What can hang from each mark
W: B M Q Y
B: M Y
Y: A W
A: W
T: A Q W Y
Q: A Y
M: Y

Each row was made from one small tree. The marks that hang from a mark follow it in brackets, in alphabetical order. Every link used is in the known rows. Write each row's tree.
Known rows
T[Q Y[A W[M]]]: [ 3.04 -1.41  3.92  0.25 -1.15 -1.03  3.71 -0.30  2.25 -0.27 -1.19 -6.14
 -0.41  2.71 -1.37  2.57  0.66  5.07  6.67 -2.58 -5.29]
B[Y[A]]: [-0.50 -1.07 -0.79 -3.21 -0.32 -0.39  3.28  0.50  2.44 -0.05 -3.18  2.59
  0.94  0.49  2.23 -0.85  0.76  1.33  1.91 -1.47  2.22]
M[Y[W[B]]]: [ 6.64 -0.57 -1.26  2.19 -0.08  1.68 -1.87  0.13 -0.65 -0.99  2.09 -1.87
 -0.53  0.77 -0.23 -1.40 -1.15 -3.20  3.64 -0.89 -5.49]
Y[W[B]]: [ 4.21 -0.76 -2.04  2.08 -1.09  2.37 -0.10  0.32  2.58 -0.59  1.51 -2.77
  0.54 -1.48 -0.24 -0.33 -0.60 -1.60  1.57 -1.70 -2.31]
W[Q]: [ 0.26  0.65 -1.98  0.35  1.70  0.92 -1.04 -0.24  1.04 -0.88 -0.22 -0.11
  0.46 -0.33 -2.56 -1.05  0.89 -0.23  1.29 -0.83  0.51]
A[W[M Q]]: [ 0.82  1.57 -0.97  1.08 -2.05  4.42 -1.45 -0.50  2.94 -2.65  0.82 -0.34
 -2.26 -0.94 -4.00 -1.04  2.50  1.56  4.48 -0.06 -1.00]
T[A[W[B[M]]] Y]: [ 4.07 -5.20 -4.91  1.02 -0.57 -1.62 -1.16 -1.70  2.81 -2.69  5.47 -5.88
  2.38  1.26  2.11 -3.12 -1.26  3.29  0.30  1.12 -1.53]
T[A[W[B[M]]] Q]: [ 3.63 -3.37 -4.20  0.14 -1.53 -1.42  1.55 -2.48  4.53 -1.90  4.63 -8.22
  2.43  2.40  1.00 -4.17 -0.24  0.17  2.16 -0.35 -3.00]
Q[Y]: [ 0.56 -0.87 -0.74  1.95  1.08  0.51  2.15  1.42 -0.64 -1.49  0.32  2.59
  0.66  2.56 -0.61 -0.30  2.34  2.69 -0.32 -0.15 -0.60]
A[W[B Q Y]]: [ 0.39 -2.32 -6.92  1.45  1.46  3.99 -2.80  1.64 -0.37 -4.49  3.67 -3.13
 -2.14 -0.46 -3.12 -4.90  2.55  0.22  3.29  0.72 -4.86]
T[W[Q Y]]: [-1.58 -1.51 -5.47 -0.58  3.95 -1.43 -2.93  1.24 -2.58 -1.91  3.23 -3.69
  1.73  0.40 -2.80  0.00  4.34  0.53  0.89 -1.53 -2.07]
Q[Y[A W]]: [ 3.06 -1.59 -0.09  1.78  0.06  2.62  5.01  2.41  3.09 -0.99 -1.01 -0.03
  2.85  0.75 -1.25  1.93  0.45  2.86  2.94 -1.32 -0.72]
B[M Y[A W]]: [ 4.48 -2.46 -1.42 -3.54 -3.32 -0.33  4.80  1.11  8.55  1.36 -3.45 -2.65
  3.96  0.16  2.09  1.93 -1.33  2.02  3.49 -0.90  2.86]
A[W[B M Q[Y]]]: [ 2.11  0.37 -3.99  3.66 -1.06  5.42 -0.34  0.06  1.38 -5.64  2.30  2.21
 -2.31  0.14 -3.96 -3.70  5.97  2.39  4.62 -2.11 -2.98]
Q[A[W[B M]] Y]: [ 1.93 -0.52 -2.69  3.73 -1.52  4.56  2.09  2.70  1.16 -5.37  2.53  4.35
 -3.03 -2.47 -0.01 -4.04  7.32  1.65  2.80 -1.96  0.13]
W[M]: [-0.19  1.99  1.29 -0.55 -1.95 -0.19 -1.12 -0.33 -0.07 -0.59 -0.19  0.90
 -1.86 -1.12 -0.81  0.87  2.86  0.21  1.99 -1.85 -0.25]
Y[A[W]]: [ 0.49 -1.60 -0.40 -0.19 -1.83  3.78  2.44  0.43  2.28 -1.68 -0.53 -0.39
 -0.11 -1.05 -0.32 -0.81 -1.25  1.86  2.99  1.40 -0.17]
Y[A W[B M Q]]: [ 3.45  1.36 -2.50  0.70 -1.60  3.35 -0.58 -0.03  4.24 -2.48 -0.87 -1.69
  0.06 -4.30 -3.71 -0.63  3.00 -1.67  7.03 -5.45 -0.91]
T[A Q]: [-0.08 -0.94 -0.32 -0.34  2.35 -3.91  1.63 -1.72  0.68  0.22  2.98 -4.96
  2.18  3.21  0.36 -1.69  0.11 -0.26  0.38 -2.25 -2.32]
Y[W[M]]: [ 2.99  1.52  1.65  0.83 -3.04  1.73  0.04  0.64  3.33  0.20  0.25 -1.86
 -0.60 -1.14 -1.64  2.96  0.92  0.42  3.15 -1.90 -0.99]
M[Y[A]]: [ 2.02 -0.17  0.94 -1.23  0.92 -0.36 -0.33  0.38 -2.60 -0.77 -1.38  1.58
 -0.24  0.74  0.26 -1.07 -0.92 -1.59  3.81 -0.12 -1.99]

Which tree is each row?
[ 3.92 -1.78 -1.82  0.81 -0.86  3.94 -0.58 -0.35 -1.52 -3.54  0.99  0.87
 -1.94 -0.14  0.48 -4.35 -0.88 -1.69  5.32  0.63 -4.44] -> M[Y[A[W[B]]]]
[ 6.19 -1.56 -5.22  1.27 -0.24  1.42  0.44  1.97  6.88 -1.70  0.74 -3.38
  2.95 -4.60 -1.04 -1.83  1.82 -2.53  2.99 -2.68  2.96] -> Y[W[B[M] Q[A]]]
[ 0.40  1.61 -1.37  1.73  0.70  1.39  0.13  0.83  0.24 -2.96 -0.20  2.96
 -0.56  1.45 -4.18 -0.30  5.96  2.57  3.14 -2.81 -0.46] -> W[M Q[Y]]
[ 1.13  0.11 -1.59  0.25 -3.96  4.40  0.13 -0.47  1.89 -3.60  0.39  0.52
 -2.66 -3.36 -0.61 -2.35  2.80  0.16  5.41 -2.03 -1.62] -> Y[A[W[B M]]]
[ 5.09 -2.18 -1.68 -2.04 -3.35 -0.54  3.20  0.73  7.98  1.79 -1.54 -2.92
  3.01  1.60  1.99  1.93 -1.24  2.07  1.69  0.36  2.00] -> B[M Y[W]]
[ 7.15 -1.93  0.70 -1.23 -1.94 -0.14  1.34  0.96  3.29  0.52 -1.66 -3.52
  3.02  0.58 -0.06  1.73 -3.03 -1.19  5.42  0.67 -1.65] -> B[M[Y[A W]]]
[ 2.23 -4.15 -6.17 -0.16 -2.11  1.60 -1.23  1.86  1.46 -3.25  3.00 -4.90
 -0.86  0.17  0.11 -3.19  1.34  0.98  2.24  2.24 -3.76] -> A[W[B[M] Y]]
[ 4.11  0.54 -1.09  1.91 -1.50  3.58 -1.96  1.37 -1.61 -4.46  2.86  3.12
 -4.82 -2.39  0.56 -4.59  4.34 -2.41  5.02 -0.68 -2.45] -> Q[A[W[B M[Y]]]]
[ 1.51 -0.82 -5.30  3.30  3.89  1.84  1.24  2.80  0.03 -4.65  1.24  3.86
  0.52 -1.97 -1.37 -5.03  6.34 -0.53  1.15 -3.51  1.53] -> W[B Q[A Y]]
[-0.14 -1.42 -4.27  1.12 -0.83  3.15 -1.44  4.15 -0.82 -4.90  3.89 -0.02
 -4.65 -3.60 -0.10 -4.02  6.72 -0.74  3.52 -1.20 -2.27] -> Q[A[W[B M Y]]]
[-1.69 -2.52 -2.25 -0.67  2.91 -3.87  0.65  0.76 -3.62 -0.52  3.26 -6.79
  0.79  4.11 -0.56  0.28  4.05  1.44  1.27 -1.18 -6.04] -> T[Q W[Y]]
[-1.00  0.49 -5.55  0.35  2.53  0.42 -3.30  3.68 -1.74 -4.51  2.33  0.64
 -3.32 -4.41 -2.27 -4.32  8.68 -2.55  3.68 -4.43 -0.94] -> W[B M Q[A] Y]
[ 4.34  0.03  0.04  3.50 -1.54  1.50  3.45  0.14  2.06 -2.29  1.54 -3.04
 -1.00  3.21 -2.15 -0.56  5.25  2.19  5.18 -4.65 -6.90] -> T[Q[Y[W[B M]]]]
[ 3.26  1.11  1.60  0.85 -2.70  2.83 -2.12 -0.34 -1.48 -2.19  1.51  1.06
 -3.93  1.52 -1.32 -1.07  1.24  0.24  4.92  1.50 -4.24] -> A[W[M[Y]]]
[ 0.70 -0.88 -2.31 -0.09 -0.18  4.80  1.50  0.00  3.32 -2.48 -0.84 -0.82
  0.60 -1.75 -2.96 -1.85 -0.82  1.36  4.42  0.74  0.48] -> Y[A[W[Q]]]
[ 2.47  0.46  0.92 -2.26 -3.29  1.39  3.45  0.92  5.75  0.39 -2.88  0.39
  0.37 -0.68  0.75  2.11  1.82  1.70  5.31 -3.25  1.15] -> B[Y[A W[M]]]
[ 5.08 -1.95 -2.26 -1.09 -0.91  2.38 -0.03 -0.07  2.90 -2.54 -1.23 -1.80
  1.09  0.82 -2.29 -2.24 -1.90  0.27  6.59  2.40 -1.27] -> B[M[Y[A[W[Q]]]]]
[ 0.09 -3.23 -2.28  0.48  3.84 -5.83 -1.66 -1.90 -2.23 -0.75  5.88 -4.08
  4.42  1.78  2.00  1.01  1.19  3.13 -2.31 -1.76 -0.26] -> T[A W Y]
[ 1.15 -3.46 -6.96 -1.24  0.06 -3.50 -2.63  0.86 -1.36 -2.08  3.93 -5.70
  2.33 -0.23  1.03 -0.61  4.55 -0.51  0.19 -1.42 -2.47] -> T[W[B[M] Y]]
[ 0.18 -0.82 -2.44  0.71  2.50  1.62  2.78  1.37  0.64 -2.79 -1.87  2.46
  2.14  0.77 -3.23 -1.35  2.86  2.27  3.20 -2.08  0.81] -> W[Q[Y[A]]]
[-1.03 -1.12 -1.97  0.39 -0.64  2.53 -0.15  4.52 -0.14 -3.43  2.71 -0.02
 -3.91 -2.60 -0.65 -1.58  5.34  1.20  2.97  0.90 -0.88] -> Q[A[W[M Y]]]
[ 6.37 -3.00 -3.98  2.79 -0.85  1.14  3.90  3.65  5.14 -2.35  1.20 -0.75
  2.88 -1.70  1.02 -1.08  3.45  0.37  1.29 -2.13  1.84] -> Q[A Y[W[B[M]]]]
